Known rows, with every step that occurs
kimo setu rumuk: [-36.5 -24.3  18.9 -12.1  -9.7  -5.2 -22.3  19.4 -29.6 -10.3 -19.8 -44.1
  -8.8   7.8  -0.4  17.6 -25.5  11.2  -5.6  30.2   1.6 -10.8  19.1]
mozag zabof rumuk: [ -2.5 -15.2  18.3 -26.8   7.9 -27.1   3.7  18.2  -5.8  -3.2  18.4  12.7
 -10.6  -9.4  -4.3  -0.8 -28.9   3.3  27.7  17.1   1.4   1.2 -14.3]
mosud kimo setu rumuk zabof nobez: [-18.8   7.3  -6.6  -1.3  13.5 -29.1   5.7   7.4 -10.3  24.7 -14.5 -23.7
   2.8 -27.6   1.0  11.1 -17.2   0.6  -9.1  -3.5   2.3  -4.9  -4.5]
deben sagir nobez zabof: [ 19.5  -1.2 -19.8  27.9 -17.0   7.5  15.2   7.9  24.8  40.9  -7.5   6.6
  -2.5  12.3  15.9  10.7   9.0   4.8  21.7  33.5  17.8  -6.9  13.2]
zabof nobez mozag: [ 12.9   3.9 -14.9  20.8 -11.4  -6.6   5.7   5.5  20.3  61.3  -2.1   4.1
  -4.7   6.5  -9.4  11.5 -14.7  26.9 -18.2   3.0   6.9 -15.4 -16.5]
nobez zabof: [ 10.4  -4.8   6.1 -17.2 -15.5  13.3   2.8  37.6  23.3   7.7   4.4  -4.1
  40.3 -25.2  -1.0 -11.3 -20.1  11.2 -12.6  46.5  26.1  -6.5  20.8]
dibu mosud zizutos: [ 11.6  15.7 -25.1  -8.6 -28.6   7.8  -6.0  33.2   3.8  27.9  13.3 -18.7
   3.5 -37.1  -0.2 -35.8 -17.0 -11.2  20.9   6.0  13.9 -27.6  -4.9]
kimo setu rumuk nobez mozag zabof: [-26.2 -31.5  18.4   5.8 -16.3  -5.0  -4.9  18.3 -15.8  -3.8 -14.5 -24.2
  -3.9   2.1   4.0  21.9 -11.7   4.2 -14.2  10.0  -3.6 -13.4   6.7]
setu rumuk nobez: [-27.4  23.2  -5.4   9.7  16.0 -16.3  -5.0   2.7 -23.3  24.0   8.7   5.7
 -12.4   7.4  18.9   2.2 -14.6   9.2 -14.1  -7.8  -7.0  -9.4  -6.9]
kimo mosud sagir nobez mozag zabof: [ 20.4 -18.4   1.2  26.9 -47.8   3.4  31.2 -21.5  30.6   2.1 -40.4 -20.4
 -23.6 -19.8 -28.3  14.5  -3.3  19.1   8.5  11.6  41.2 -12.7   8.5]
kimo mosud: [ -1.0  -6.0  11.7  12.8 -22.2   2.4  10.2   6.4   7.3  12.6 -36.1 -21.0
 -21.5 -31.6 -16.4  -3.9 -16.7   6.0   2.1  21.7  26.0 -43.8  15.8]
zabof rumuk: [-24.2   5.9   3.1   2.1   8.9 -26.2 -15.2   5.8 -30.9   7.9  -0.1  -1.1
 -33.0   9.0  -8.1  -2.4 -31.2  18.0   0.2  13.6  13.0   1.1  -3.0]
nobez mozag zabof: [ 16.9 -39.2  13.4 -18.7 -29.9 -12.5  13.8  21.0  34.7   6.1  -1.7  14.5
  31.3 -23.7   4.8  -5.2 -13.1   9.8   6.1   9.8  27.4  10.6 -16.2]
zabof rumuk nobez: [-24.3  22.4  -7.7  32.4  14.4 -19.0  -4.4   1.8 -24.0  24.8   0.5  15.4
 -40.2   7.9  -6.0   8.9 -20.6   4.7 -17.4 -10.7  -1.4 -10.5  -5.3]
setu rumuk: [-27.5   6.2   5.8 -21.6  10.0 -22.0 -14.8   5.6 -30.4   7.4   7.7 -10.2
  -5.6   7.7  16.5  -9.0 -24.9  23.2   3.6  16.3   6.5   1.6  -4.9]
mosud zizutos: [ -0.8   7.7 -14.5  -2.0 -11.3   4.2 -16.7  10.9  25.8   1.4   3.0 -16.7
  15.3 -24.9  11.6  11.3 -19.2   9.2  19.1   7.9  26.4   1.2  12.5]
mosud sagir nobez zabof rumuk: [ 10.7  10.7 -21.1  16.1 -27.0   6.2   9.2 -18.1  21.8   2.9 -13.0 -14.9
  -8.6  13.8 -24.6  25.7 -15.1  25.7  -0.8  21.1  35.0  31.0  16.4]
sagir mosud kimo setu rumuk: [-22.8  -8.9   6.6   3.8 -23.2  -7.2   6.9  22.2  -4.3  30.5  -1.4  -7.7
  -1.8 -53.8  -8.0 -13.9 -18.7  10.6   8.4  15.3  24.7 -30.9  18.3]
deben rumuk setu: [ -4.9   8.8   6.2   1.1  17.8  -7.5  -5.5   9.6 -31.6  23.8   1.4 -20.3
 -47.6  -7.6  16.2  23.1 -11.8   7.2 -13.2  16.0   2.6 -15.4   1.0]
rumuk zabof: [ 20.9 -11.1  -1.6 -17.5  -6.1   5.4   8.8  34.9   8.8   7.4 -13.6  14.0
  52.2 -15.6  -7.3  15.1  -8.0 -22.4  14.9  19.6   2.0  26.7  31.6]
deben sagir mosud zizutos: [ 18.7 -10.3 -14.6  19.4 -28.5  12.0  11.5   2.2  21.0  40.7   7.9  14.8
  -5.1 -12.0  22.5   6.5  -1.1   4.9  38.3  29.6  34.2 -32.5  16.8]
kimo mosud zizutos: [  4.8  -7.0   3.3  20.7 -30.7   5.2   6.2  -0.9  18.1   0.7 -26.8 -27.8
 -13.5 -40.5  -6.7   0.4  -8.4  13.5  12.9  13.4  35.9 -38.1  16.5]
mozag zabof rumuk setu: [  2.3 -21.6  14.2 -34.4  12.5 -22.8   5.0  10.8  -7.5 -15.5  14.0  -5.7
 -16.8  -4.9  -1.3   8.2 -18.3  -7.4  16.9   5.1   5.8   5.8  -4.8]
dibu mosud kimo setu rumuk: [-11.3  15.5 -16.1 -12.3 -11.8 -16.0   3.1  30.6 -20.3  36.4  -1.6 -29.8
 -11.9 -44.0  -3.1 -41.4 -22.0 -15.8   0.5  -0.4   4.4 -35.4 -17.7]
kimo setu rumuk zabof nobez mozag: [-13.7 -39.6  15.8  -0.9 -20.4  -5.1  -5.5  21.2 -25.4  -0.9 -19.8 -29.5
  13.1  12.7  -4.7  23.7  -7.1  12.3  -8.6  24.0  -1.4   3.8  17.7]

Rows
[  3.9 -13.9   6.8 -15.1  -5.0  -1.3   1.4  19.2  -6.9 -11.3   7.2 -18.3
   8.3  -5.6  -1.3  -7.7  -9.9  14.8 -24.3  29.8  31.3   3.1  19.8] | nobez zabof rumuk setu
[  3.4 -10.7   1.1  -8.2  -1.0 -21.5   7.1   8.3 -27.2  21.0   9.1   9.4
  23.7  15.6   9.5   1.0  -1.1  22.3   1.6   8.8  -2.1  20.2  -4.6] | setu rumuk zabof nobez mozag
[ 20.1   2.4   6.8  24.8  -0.2 -13.1  14.8  23.1 -26.2  56.2   7.7  24.6
 -10.6  -7.2   4.3  20.6  -3.0  21.8  -0.5  25.7 -11.8  -2.8 -12.5] | deben rumuk zabof nobez mozag
[-22.8  -2.0   0.2   1.8   4.3 -32.5  11.3   5.6   3.5  15.7 -12.1 -15.4
   1.2 -39.5  10.4   5.1 -15.2  -1.6 -14.5 -15.6  10.0  -9.0 -17.7] | mosud kimo setu rumuk nobez mozag zabof
[ -0.1  10.3 -15.2  39.2 -13.7   5.5  12.3  12.2  30.3  40.6 -13.3  23.7
   7.5 -16.3   4.5  14.3  -3.8  -8.5 -32.9 -23.8   7.6 -11.9  -3.4] | rumuk nobez mozag
[-17.6  -4.4  -1.8  -9.0  15.7 -20.5 -12.8  -5.6 -32.8  -9.5  -6.3 -27.2
 -41.4  15.1  -3.1  11.2 -16.1   3.1 -13.9  -4.4  18.7   7.9   9.9] | zabof rumuk setu
[-16.6  -4.5   4.3  18.1 -25.8   0.2  16.7  26.6   3.3  35.7   4.4   0.9
   6.8 -58.6  -5.9 -14.0  -9.6   8.8  -5.9  12.9  23.0 -36.1  20.7] | sagir mosud kimo setu rumuk nobez zabof
[ 11.3 -20.8  -5.4  26.6 -24.0  -8.7  34.2  -2.3  13.3  47.5   4.8  23.2
  -9.6 -20.3  25.8   2.5   7.7   0.2  19.5   9.7  24.3 -36.2  -6.0] | deben sagir mosud kimo setu rumuk nobez mozag zabof
[ 14.3 -11.0  -3.8  35.0 -48.3   6.3  25.3 -24.5  26.4   7.4 -47.8 -25.6
 -27.5 -15.6 -28.6  14.1  -4.1  22.0   0.1  11.0  44.9 -13.6  13.6] | kimo mosud sagir nobez mozag
[ 12.4  -2.1   0.2  13.3 -31.4   7.8  19.3 -23.1  18.1   1.7 -40.9 -26.5
 -27.8 -19.5 -24.8  16.0 -22.0  12.0  -1.0  20.3  42.0 -28.6  16.1] | kimo mosud sagir
[-30.4 -17.1  13.5   8.7 -11.2   4.4 -10.4  23.3 -20.8  -2.1 -14.6 -31.4
  -1.4   2.7   1.2  19.7 -14.2   6.0 -23.2  22.9  -3.2 -18.7  20.8] | kimo setu rumuk nobez zabof
[ -4.8  19.0 -19.0   1.3 -14.8  -8.9  12.7  34.5 -12.7  40.4   4.3 -21.4
  -3.0 -48.1  -1.5 -41.4 -13.2 -18.4 -13.5  -3.4   2.3 -41.2 -15.7] | dibu mosud kimo setu rumuk nobez zabof
[ -1.0   0.6  -0.7 -11.6   9.9 -19.1   2.6  10.7 -32.3  21.4  11.0   5.2
  16.9  16.0   7.4   3.7  -7.3  16.6   7.0  12.7  -9.9  15.1   1.2] | setu rumuk zabof nobez
[ 15.4  13.6   4.9  21.4  10.4 -10.1   9.8  24.7 -31.1  56.5  10.8  21.3
 -17.1  -5.9   2.2  24.1  -8.9  15.5   5.0  29.3 -20.4  -8.6  -6.7] | deben rumuk zabof nobez
[ -4.4 -20.7   4.0  15.6 -33.0  -8.6  20.4  21.2   0.0  42.5  -0.7   2.8
  13.5 -48.5 -10.9  -9.1  -4.0  15.6   3.7   8.3  23.4 -21.0  14.3] | sagir mosud kimo setu rumuk zabof nobez mozag
[ 19.1  -5.1 -19.9   9.9 -36.2   3.3  15.6 -21.0  41.9   5.9 -19.2  -8.1
  -0.3   6.8 -19.4  31.5 -11.6  17.3   9.4   4.6  35.5  36.9   3.2] | mosud sagir nobez mozag zabof
[ -0.8  -7.6  10.6  -7.4  -9.5  -4.9   0.2  26.6  -5.4   0.9  10.7  -0.3
  13.9 -10.0  -4.9 -16.8 -20.0  25.3 -14.2  42.5  26.8  -1.3  10.7] | nobez zabof rumuk
[-18.4   6.9  -5.4  37.8  -1.8 -22.4   1.4  -0.5 -16.9  23.4  -3.1  19.4
 -31.8   6.7  -3.4   4.1 -12.4  12.7 -24.7 -16.3  10.4  -2.7 -14.2] | zabof rumuk nobez mozag
[-18.6  17.0  -0.9   7.2   7.9  -9.8   2.1  10.7 -18.1  19.2  15.7   7.6
   4.8   1.1  19.0  -6.2  -9.1  15.3 -21.5   5.2   0.2  -9.6  -2.3] | setu rumuk nobez zabof
[ -8.7  -9.0   1.8  12.2 -22.2  -6.2  16.7  23.4  -5.4  43.0   2.2   0.0
   6.7 -47.4 -13.1  -6.1  -9.6   9.7   8.7  12.1  14.6 -26.1  19.5] | sagir mosud kimo setu rumuk zabof nobez
